Each row comes from the steps of one path. Every step used is in the known rows, and no mark comes twice. Write the path behind each row, first mark first.
Known rows:
U, M, V, S: [ -6.7  14.9  -4.7   4.6 -43.4 -12.3   5.8 -14.2   8.4 -16.6 -27.9 -12.5
  -1.8   8.9 -16.3  38.8  -5.8   8.8 -23.4  10.2   4.5  10.0   3.7  -2.3]
P, Y: [ -2.6 -11.8  10.3  11.0   5.6  -7.8  -0.6  18.6 -30.2   9.8  -0.4  -5.1
   0.5  -6.3  22.4 -45.2  23.8  -4.8   6.4   9.6  -0.9  -2.4  -6.8  20.2]
M, V, S, P, Y, U: [ -9.3   4.8  -6.2 -19.1 -28.3   2.4  15.2   2.4   4.3  -1.3 -25.0  -4.8
   6.8   1.5 -16.2  47.6   3.0   4.3   0.8  12.1   9.8  25.1   8.8  14.2]
S, U, M, V, Z, P: [  7.2   2.6   8.3  12.2   8.8   7.3  15.0   9.6  13.2 -11.9  -5.2  -1.5
  -3.7   0.8  -2.3  45.4  12.3   2.9   5.7  10.2  -4.4   9.3  -3.0  18.3]
S, U, Z, P: [ 15.3   1.3   8.6 -11.5  35.6 -11.7  15.0  14.0   1.2   7.1  16.3  19.9
  -0.8  11.8   3.7  -5.2  11.9  -7.5  31.9  -5.1 -11.0  15.8   3.7  15.1]
V, Z, P: [ -2.5  -3.2  -5.9  37.0  -3.6   7.2  -1.7  -7.6   5.0  -3.7  16.4  -7.3
  -9.4   0.4  -1.9 -13.3  16.0   0.4   3.2  -1.7 -13.7 -20.1 -18.2 -24.6]
Y, U, Z, P, S, V: [  7.6   1.9  -0.6 -54.7   1.4 -20.5  -5.4  11.1   1.0   2.3  -4.5  -1.7
  14.5  37.1 -19.0  -4.5  -6.8 -14.2  29.4  -9.2   9.2  -1.6  -9.0 -25.3]
V, S: [ -6.6   0.2  -9.1  -5.1 -34.8   0.7   6.0 -17.7 -13.1   2.3 -11.1   7.4
  -4.1   2.4  -2.3   1.2  17.4   2.3  22.3  -9.7   7.0   4.0  35.3 -14.2]
M, U: [ -6.5   2.0  -3.2 -12.1  -0.8  22.2   4.9  17.0 -22.7  -7.2   2.7  -5.6
  15.6 -17.5   5.4   7.3   6.1  -0.5  20.3  11.0  -7.5 -13.5  -5.7  -2.8]
Y, V: [ -2.8 -15.4   9.7   1.8 -13.5   1.5 -13.4   8.1 -16.2  10.3  -3.7   5.8
  -5.1 -10.4  10.7 -25.6  14.3 -15.9  -4.8  -6.5  24.6  -7.6   3.7  -8.5]
U, M, V, Z, P: [ -4.9  13.3  -3.7  26.9 -28.6  -8.5   1.5  -9.0  17.5 -19.6 -14.3 -19.4
  -4.6   8.8 -16.4  32.0  -5.7   8.1 -32.6  14.1  -5.7  -1.6 -21.9  -7.7]
U, Z: [  4.1   8.6  -4.3  -4.6  -0.3 -34.4  17.6  -3.6  -8.1  11.0   5.2  12.2
   6.8  24.8 -21.3 -33.8  10.3  -9.8   4.3  -3.9 -10.5   0.7  -7.7 -13.7]
U, Z, P, Y, V, S: [  7.2   2.9   2.6  -2.3  22.5 -37.4 -13.9  -3.8   1.4  12.6  29.1  -0.8
  -9.3  25.7  21.6 -46.3 -12.6  -6.0 -13.2  -6.2   2.2  21.2 -14.1   4.8]
S, P, M, U: [  1.4   4.0  -5.1  -8.2   9.9  41.4   4.5   1.8  -5.5  11.3 -10.0   7.0
  30.2 -33.2 -19.8   2.6   0.2   7.5   7.9  16.6 -19.2 -15.8  31.9  -8.6]
Z, P, Y, V, S, U: [  5.6 -12.6  13.6   1.8  27.4   0.6 -32.7  14.3  -4.2   6.0  22.6  -2.6
 -17.1  -6.1  52.6 -32.6  -6.7  -2.1   6.3  -4.3  10.7  18.1  -1.3  24.2]
M, U, Z: [ -1.7   9.3  -5.4 -17.1  12.2  -1.5  12.5   9.5 -14.9  -1.2  15.3  -5.8
  16.9   3.7  -3.3  -1.8  -1.1  -3.0   6.2   9.9 -11.5  -4.2 -17.0  -4.8]
U, Z, P, M, V, S: [  9.0   6.1 -12.9   5.0   9.2 -32.0  -6.4  -9.2   9.3   6.1  12.4   7.1
  -0.1  13.3  -3.8 -16.5 -30.0   6.1 -16.0  -9.5 -16.0  20.0  -5.2  -8.0]
S, U, Z: [ 12.8  -1.1   8.5 -10.4  25.4 -11.1  29.2  13.6  -6.6   9.9   7.2  20.9
   4.8  11.2  -8.3   0.2  27.0 -10.3  31.0  -1.1  -6.2  10.5   8.0  13.6]
U, Z, P: [  7.8  11.4  -3.2  -6.1  13.8 -34.0  -2.5  -1.5   4.2   7.7  17.7  11.0
  -1.2  25.0  -4.3 -42.1 -12.1  -5.8   3.9  -8.9 -16.4   8.8 -14.5 -11.8]
S, V, Z, P, Y, U: [  6.6 -25.9  -1.6 -19.0  -4.8  -2.2 -12.1  -2.2 -25.3 -16.3  -0.3 -16.0
  -4.4   1.9 -13.1 -30.4  11.8  -5.6   3.7  11.2   1.8 -22.0  -5.7 -12.7]
M, U, Z, P, S: [ -1.8  14.8  -6.2 -21.3  25.1   0.7   4.3   2.1   0.3  -4.9  24.9  -5.0
  10.9   3.3   4.5   1.0 -24.1   1.9  -1.8   2.1 -11.3  -4.2 -20.3  -0.1]
P, S, U: [ -5.2   3.8   3.8 -16.9  13.0  16.4  33.8  -7.8   2.4   2.9 -10.0  23.3
   2.6  -8.4 -17.4  23.4   7.9  -0.6  12.0 -15.9   6.0 -19.4  19.9  15.9]
Y, V, S: [ -4.9 -13.4   3.9  -2.0 -25.2   2.0 -14.0  -9.4 -12.5   9.7  -1.8   2.5
 -11.3  -4.8  16.0  -8.4  12.1 -10.4  -5.1 -11.0  34.3   3.7  22.9  -9.8]
Z, P, M: [  8.0  -7.9  -6.8  15.3   9.2   7.8 -31.1   7.7  -2.8   2.3   1.3  10.3
   1.4 -23.0  17.7 -30.5 -26.0   9.6   8.1 -11.3 -21.1  -3.7   7.9 -13.5]
Z, P, Y: [  2.4  -4.8   7.5   5.3  19.1  -4.8 -27.1  17.0  -9.6   2.5  14.1  -0.8
  -9.0  -5.4  37.5 -50.0  -7.6   0.5  12.6  -0.6  -9.9   6.4 -12.7  14.6]
Z, P, S, U: [  0.6   6.2   2.8 -13.0  24.1  12.0  -3.0  -1.8  13.0  -1.7   8.0  18.8
  -7.1  -6.7   7.9  -2.6 -20.5   3.5  14.5 -19.1  -5.5  -5.6   6.9  10.8]
Z, P: [  1.7   2.3  -0.3  -2.6   2.0   1.3 -21.6   8.6  -1.6  -1.9   4.9  10.7
  -5.3  -5.0  13.5 -32.9 -11.4  -0.5  23.6  -9.5 -14.7  -0.2  -2.0  -8.0]

Which path is each row?
[  6.4  -6.4  -7.8   9.4  18.0  18.3 -32.0  13.1  -3.9  -3.4  10.2   1.0
   6.6 -29.0  25.4 -16.4 -32.7  11.8   8.6  -4.7 -22.0  -4.2   2.0  -9.8]
Z, P, M, U
[ -7.0   1.3  -7.8  31.1   1.7  11.0   6.7 -20.0  13.9  -4.7  15.2  -4.9
  -9.7   1.0  -7.9  -3.5   5.8   3.8 -11.2  -8.8  -8.9 -28.6 -16.0 -20.3]
V, Z, P, S
[ -1.6  -7.7  11.1   6.7  -5.0  -8.8  -3.3  24.3 -10.3   0.7  -8.3 -31.5
   7.3  17.6  13.9   3.9  23.2  -6.2   0.9  19.6  13.4   1.4 -28.3   8.9]
P, Y, U, M, V, Z
[ -6.5  11.5  -3.4  26.3 -35.5  -9.5  11.7 -10.2  10.8 -18.0 -20.6 -19.1
  -0.7   7.9 -24.1  36.2   4.4   5.8 -33.3  16.8  -3.3  -5.7 -19.2  -8.1]
U, M, V, Z
[ -0.8 -10.1   0.6  31.3   7.1   4.7  -8.1   6.0   1.7   0.0  19.2 -19.9
  -6.0   8.8  13.2 -16.0  20.9  -2.2   6.5   4.5  -5.7 -14.0 -28.4 -14.7]
V, Z, P, Y, U
[ -1.2   3.8  -8.1  -7.1 -12.6 -13.4  17.3  -1.7  10.5  -7.4  -8.4   7.3
  -7.0   3.5  -8.8  48.2  -9.1   6.5  -2.1  -1.1   2.0  35.8   2.9  20.9]
M, V, S, U, Z, P
[  0.0 -17.7 -17.2  47.2 -16.2   7.1   6.7   0.5  -4.9  -1.0 -18.9  -2.2
  10.4 -31.9 -17.3  21.3  -5.7  13.8 -28.7   2.9 -15.4  -9.4  -1.5 -11.8]
P, M, V, Z
[  3.0   2.3  -3.8  -1.8   0.4  30.5   5.0  -3.3  -4.7  16.9 -19.6  15.6
  25.3 -27.1 -27.0 -11.3   6.0   4.9  10.5  10.2 -18.0 -15.5  39.5 -12.4]
S, P, M
[ -4.9  13.5  -0.6   8.2 -36.1 -12.4   5.6  -2.2   5.4 -16.2 -29.0 -10.2
   2.3   4.7 -20.2  27.7  -4.5   4.6 -23.6  13.6  -2.7   2.5  -9.1  -1.5]
U, M, V
[  0.4   8.5  -7.0 -33.7  23.8  -1.0   1.8  -1.5  -7.3 -11.0  21.7  -6.1
   9.6   2.5  -2.7  -6.3 -26.3   1.4  -6.0   4.8  -9.3  -6.3 -15.8   0.6]
M, U, Z, P, S, V
[  8.2   7.2   2.0  -0.7  25.4 -37.4  -6.7   4.1  -1.3  10.6  24.5   3.4
  -3.2  25.1  11.1 -52.0 -10.0  -5.5  -4.3  -2.9 -12.7  14.2 -21.6   5.2]
U, Z, P, Y
[ -2.8   3.8  -2.4  30.9   9.4  13.2   8.3 -19.1  21.5  -7.9  15.3  -8.5
 -10.3   4.8  -6.2  13.9   6.5   5.4 -10.9  -4.0  -6.5 -23.7 -13.0 -13.1]
V, Z, P, S, U, M
[  3.2  16.5  -5.1 -12.6  17.9 -30.5   5.5 -14.1  12.6   7.1  16.2  13.4
  -1.2  25.5 -11.2 -30.9 -22.6  -2.6  -9.0 -15.5 -11.2   0.2 -12.7  -6.9]
U, Z, P, S
[  1.2 -14.8 -14.3  27.7 -16.7   3.8   0.6   9.0 -10.5   0.9 -26.9   6.9
  13.7 -34.8 -13.7  15.1 -14.6  12.7 -18.5   0.0 -15.1  -1.5   7.7  -4.3]
P, M, V
[ -5.0 -18.4   5.7  29.1 -12.7   6.0  -5.3  -3.8  -7.6   7.9   7.7  -7.0
  -9.9  -6.3   4.1 -14.2  28.0 -14.4 -18.3  -2.1  23.5 -19.5 -10.1 -19.0]
Y, V, Z
[ -4.4   5.1   0.3 -24.2 -15.1  14.1   4.6 -10.2  -5.6  12.8  -9.9  -2.3
   8.6   8.0  -1.7   4.9  21.9   0.4  26.4   6.5  12.5  10.1  39.9  -1.1]
V, S, P, Y, U
[  9.1   0.2  -4.1 -27.2  -0.4 -20.3  -9.2  24.2   6.5   6.9  -6.0  -4.0
  18.9  28.3  -9.6  10.3 -10.4  -9.3  25.4  -5.3   1.7  12.8 -18.0 -24.8]
Y, U, Z, P, M, V
[ -5.1 -13.4   4.9  23.1   0.7   9.4 -13.5 -11.5   6.6   4.9  17.3  -5.6
 -15.0  -5.5  10.5 -10.9   6.1  -9.1 -26.4 -11.0  23.5 -19.4 -12.9 -13.8]
Y, V, Z, P, S
[  1.3  -3.5  -0.9  -9.6 -12.4  10.2  16.3  -7.9  -9.3   3.2  -6.4  13.6
  -4.3   0.0   4.0  22.1  26.8   1.3  37.4  -8.2   9.3  13.3  42.2   4.6]
V, S, U
[ -3.4  -9.9   1.7  -7.2  -9.3  25.0 -15.1 -10.3  -6.3  12.7   1.9  -1.9
   2.5 -19.7  12.4   5.8   2.4  -3.1 -12.6   0.0  28.5   1.2  32.9  -6.9]
Y, V, S, P, M, U
[ -4.9   9.5  -2.4 -11.8   8.1   6.1  -9.9  -8.5  10.3  -3.1   3.6  14.4
  -6.7  -5.0   3.6 -16.5 -27.0   4.3   6.1 -20.2  -7.3 -12.1   2.0  -3.1]
Z, P, S
[ -1.0   0.1  -3.2 -30.1   5.8   3.2 -13.8 -13.6   0.2 -11.3  -0.7  12.9
  -8.2  -7.1  -5.1 -22.9 -31.4   4.0   0.0 -15.6  -3.8 -16.6   8.2  -1.2]
Z, P, S, V
[ -0.5   8.7 -12.8 -12.8  -8.7  17.2   7.4 -24.7  -1.1  10.2  -2.5   3.6
  14.5  -5.4 -13.6  13.8  -0.3  10.3   4.6   4.2  -3.1   6.5  45.7 -12.0]
V, S, P, M, U, Z
[ -0.6  11.8   2.5 -11.1  16.6   6.8  -2.7  -3.8  22.4  -9.9   1.9  10.5
  -8.1  -3.5   4.1  21.0 -30.7   7.5  -3.5 -12.9  -4.2   1.2  -0.7  16.4]
Z, P, S, U, M, V
[  2.2   8.4  11.0 -29.7  14.3   7.2   8.2  13.6  -5.2  20.9  -4.6  -2.0
  22.9  11.8 -13.1 -20.0  24.5 -10.5  21.1  20.1   0.0   1.3   8.9   5.1]
S, P, Y, U, Z
[ -0.9   6.5   2.7 -27.0 -34.2  -5.6  -1.9  22.8   3.1  -7.6 -34.1 -16.7
  18.3  24.3 -18.7  40.3   8.6  -8.9  23.4   8.2  13.2   2.0 -11.6 -22.4]
Y, U, M, V
[  2.6 -18.2  16.1   6.0  19.0 -14.0  -6.5   8.8 -19.8  17.4  16.9  -9.1
 -11.1   3.2  40.4 -30.7  21.1  -9.8 -11.9   4.4  28.0  17.5   0.8  31.5]
P, Y, V, S, U, Z
[  5.0 -11.6   9.1  -7.0   4.0  -2.6 -13.0  -5.5  -0.7  11.0  13.8   6.2
 -14.5   3.9  24.3  -3.6   6.1 -10.7  -0.3 -12.8  32.2  17.4  18.8   4.5]
Y, V, S, U, Z, P
[  1.7 -10.1  10.1   4.1  16.3  -3.9 -37.2   8.7  -5.1   5.3  19.7  -6.0
 -16.5  -4.5  50.0 -43.0 -12.6  -1.5  -0.9  -5.2   9.5  14.4  -5.2  14.9]
Z, P, Y, V, S
[ -4.1  10.5   6.2 -13.8   8.4  13.1  29.4 -14.6   9.1  -2.8 -13.3  14.0
   2.5  -1.4 -19.0  31.2   1.2   2.4  -1.8 -11.0   7.2 -19.7  18.6  14.1]
P, S, U, M
[  8.0  -8.6  -8.8  13.0   8.5   8.0 -20.7   6.9   7.7  -3.8  -1.6   8.7
  -3.2 -24.4  17.3  11.4 -32.8  15.2   3.1  -9.5 -15.4  16.6  10.6   5.7]
Z, P, M, V, S, U
[  2.6 -11.1  12.3   6.4  20.8  -4.5 -36.7  17.6  -8.1   6.0  19.4  -4.2
 -13.9  -7.5  47.2 -50.8 -11.7  -4.6   0.4  -2.8   5.2   8.5 -14.0  16.1]
Z, P, Y, V
[ -6.0  11.3   3.8 -13.3   4.1  10.2  32.9 -12.1  14.5  -6.4 -16.9  12.3
   1.0  -2.1 -22.3  46.4  -3.9   4.9 -11.9  -8.4   8.2 -12.3  11.5  21.5]
P, S, U, M, V
[ -8.1  16.2  -4.5  22.2 -25.1  -6.7   7.3 -17.5  23.4 -19.8 -15.2 -17.6
  -5.0   8.6 -21.3  39.4 -13.8  10.1 -41.6   9.2  -2.0  -7.6 -20.2  -4.5]
U, M, V, Z, P, S
[ -8.0  -4.3  -7.4  31.9 -11.7  -5.2   8.5   5.7   7.5 -10.6  -1.2 -12.4
  -8.5  -6.6  -5.8  23.6   0.0   5.7 -24.2   9.9  -8.4   7.1 -36.2  10.9]
M, V, Z, P, Y
[ -2.8  -2.8  13.5   1.5  14.4  21.0   3.5   0.8  -5.8  18.9   3.7  -4.9
   7.5  -9.2  -0.7 -27.4  28.7  -8.1  -8.0  21.0   7.7  -9.5  10.1  10.8]
S, P, Y, V, Z
[ -8.4  -1.0 -10.6  27.7 -19.6  -2.6  11.3   1.4  11.3 -13.1  -4.9  -6.7
  -6.9  -5.6 -16.2  31.1  -1.6   5.4 -19.5   6.3 -10.2   3.7 -30.9  -0.3]
M, V, Z, P
[  9.0   1.8  13.6  -1.6   6.6   8.1  15.8  12.3  -3.4  -3.7 -10.5   7.9
   2.8   0.9  -1.9  19.0  25.0  -3.6  26.3   6.5  -1.2   0.7  16.7  12.3]
S, U, M
[ -8.8  -7.2  -8.7 -19.2 -12.2   6.0  24.0 -33.0  -9.5 -12.5 -13.7   4.9
  -1.6  -6.4 -42.5  -0.2   0.6   1.1 -21.9  -9.0   7.6 -43.1  11.4  -7.6]
P, S, V, Z
[ -4.6   9.8   0.4  30.2 -19.2 -11.2  -0.7  -4.8  13.8 -17.6  -9.9 -25.3
  -5.6   7.7  -4.8  24.2  -4.1   8.4 -38.1  18.5  -4.0   1.6 -26.8   4.1]
U, M, V, Z, P, Y
[ -6.0  10.9  -6.8 -19.7 -26.2  16.8  11.2 -23.6  -2.1   8.8 -13.1  10.6
   5.2   0.7 -16.8   6.3  18.4   3.4  22.3   0.7   3.4   4.3  49.9 -11.1]
V, S, P
[  6.1   2.7  10.8  -0.9   0.9   4.1  21.1  14.5   3.1  -8.6 -17.5   5.0
   2.0  -2.6  -7.6  44.0  16.7  -0.2  12.2  10.5  -0.7  11.3   6.5  22.0]
S, U, M, V
[  3.2  -0.6   8.8  -7.0   9.8  -8.3 -30.2  25.3   3.2  -3.6   2.8 -15.7
  -2.8   9.7  31.7 -13.5 -16.1   0.0   9.2   5.5   0.4  15.5 -24.3  11.0]
Z, P, Y, U, M, V
[ -1.5 -15.2   8.9  20.9  11.5  13.7  -8.2  -6.4   8.3   5.4  19.4  -2.9
 -16.0  -7.4  14.3  -0.6   9.6  -9.5 -19.2  -9.9  24.4 -15.1  -8.9  -5.4]
Y, V, Z, P, S, U
[ -5.5  -1.1  -7.5  -4.8 -26.0  -1.1  23.6   1.3   1.2  -8.4 -21.0   8.2
  -3.8  -7.1 -11.8  56.2   5.3   5.8   5.0   1.7   5.6  27.4  11.4  20.5]
M, V, S, U
